Each row was made from one walk, in order. Every step used is in the known rows, and no mark comes twice. Write each row's walk.
In the rows, 128 means zero.
Known rows:
lovof-fozun-zipu: [134 165 126 164 159 123 158 124  76 128 178 145 149 165 120 116 120 147
 118]
fozun-vadob-tinu: [152 174 145 154  99  80 157 135 130 160 145 136 143  96  87 122  86 138
 113]
vadob-tinu: [185 165 122 191 107  99  83 122 130 151 155 133 129  53 138 122 118 132
 103]
buvag-vadob: [ 85 141 128 141 145 158 121 148 132 123 146 131 106 145 143 155 154 159
 109]
vadob-tinu-buvag: [154 129 111 128 105  75  37 130 105 150 146 137 139  60 111 121 112 109
 137]
tinu-fozun: [111 148  84 145 180  68  23 112 145 154 147 131 124 178 122  98 176 167
 125]
zipu-buvag-fozun-vadob: [ 93 130 173  92 107 166 150 154 177 125 107 116 104 159  97 145 104 138
 164]
zipu-buvag-vadob-tinu-fozun: [ 82  80 121  90  98 122  92 115 131 117 118 141 135 129 170 138 146 128
 116]
lovof-fozun-zipu-buvag-vadob-tinu: [110 107 133 127 105 135 184 113  67 106 155 156 160 144 150 135 110 126
 112]
zipu-buvag: [117 135 158 101 138 158  95 135 145 135 146 121 122 125 148 112 125 142
 135]
vadob-zipu-buvag-fozun: [154 145 154 122 158 189 108 184 202  58  63  89 112 118 144 186 132 132
 125]
vadob-zipu: [182 186 134 163 193 150  98 178 171  80  98  98 128 104 142 158 138 149
  96]
zipu-buvag-vadob-tinu: [100  95 145 104  90 155 124 127 131 111 126 138 129 100 170 145 124 124
 117]
lovof-fozun: [158 202 132 161 164 151 120 134 102 127 190 168 143 153 154 150 134 172
 105]
fozun-zipu-buvag-vadob: [ 59  77 146 104 127 134 162 126 106 122 123  98 122 152 114  91 118 115
 141]
buvag-vadob-zipu: [116 145 129 142 168 171 130 178 153  70  93 112 117 126 155 191 153 151
  91]
risog-fozun-vadob-zipu-buvag: [155 132  90 107 134 133 190 135 120 141 138 131 138 156 121 124 134 152
 119]
vadob-buvag: [170 186 146 135 128 144  99 104 158 177 174 139  95  86 176 120 167 119
 154]
vadob-tinu-zipu: [207 122  86 181 117  80  92  84 100 146 116 151 150  76 124 111 121  94
 109]

Which walk is each row?
[ 41  67  93  96 151  68  87 101 119 135 116 115 132 205 112  79 161 131
 141] -> tinu-fozun-zipu-buvag-vadob
[140 154 143 148 105 148 136 106 172 164 135 111  72 105 127 127 160  95
 190] -> vadob-buvag-fozun-zipu
[139 189 164 108 116 117 170 120 147 181 160 138 115 122 114 117 124 125
 157] -> fozun-vadob-buvag
[134 179 153 152 139 154 159 190 200  95  76  98  99 151  69 186 114 146
 138] -> buvag-fozun-vadob-zipu
[ 91 115 139 113 133 152 184 121  75 106 159 148 150 180 144 131 122 137
 123] -> lovof-fozun-zipu-buvag-vadob
[136  93  89 156 109 115 124 100  99 121 109 153 135 106 143 150 144 110
  99] -> buvag-vadob-tinu-zipu
[161 147 155 112 173 168 105 174 173  69  84  96 135 108 162 158 128 131
 109] -> vadob-zipu-buvag
[ 74 104 156  83 126 177 124 140 136 113 130 130 118 144 161 143 137 142
 128] -> zipu-buvag-vadob
[153 114 130 116  96  78 168 100 104 150 105 150 163 116  87 107  82  99
 123] -> fozun-vadob-tinu-zipu-buvag
[130 159 174  92 151 138 174 176 160  93  88 106 146 137 105 150  91 139
 115] -> fozun-vadob-zipu-buvag
[127  85 122  98 129 139 145 100 133 128  72 138 130 180  84 123 115  94
 160] -> tinu-zipu-buvag-fozun-vadob
[190  91 102 145 104  98  96  78 105 138 107 150 157  81 140 107 115  82
 118] -> vadob-tinu-zipu-buvag
[ 96  65  68 118 116 131 182  96  76 164 163 124 116 168 128  81 151 136
 142] -> risog-fozun-zipu-buvag-vadob
[131 102 107 140  85  79  67 133 115 140 116 114 118  80  73 128 104  90
 165] -> vadob-tinu-buvag-fozun-zipu
[ 79  70 137 118  99 112 165 117 100 122 119 107 129 115 121  95 109 103
 133] -> fozun-zipu-buvag-vadob-tinu
[126  86  70 130 125 115 164  94  82 178 174 123 122 156 120  61 142 134
 145] -> risog-fozun-zipu-buvag
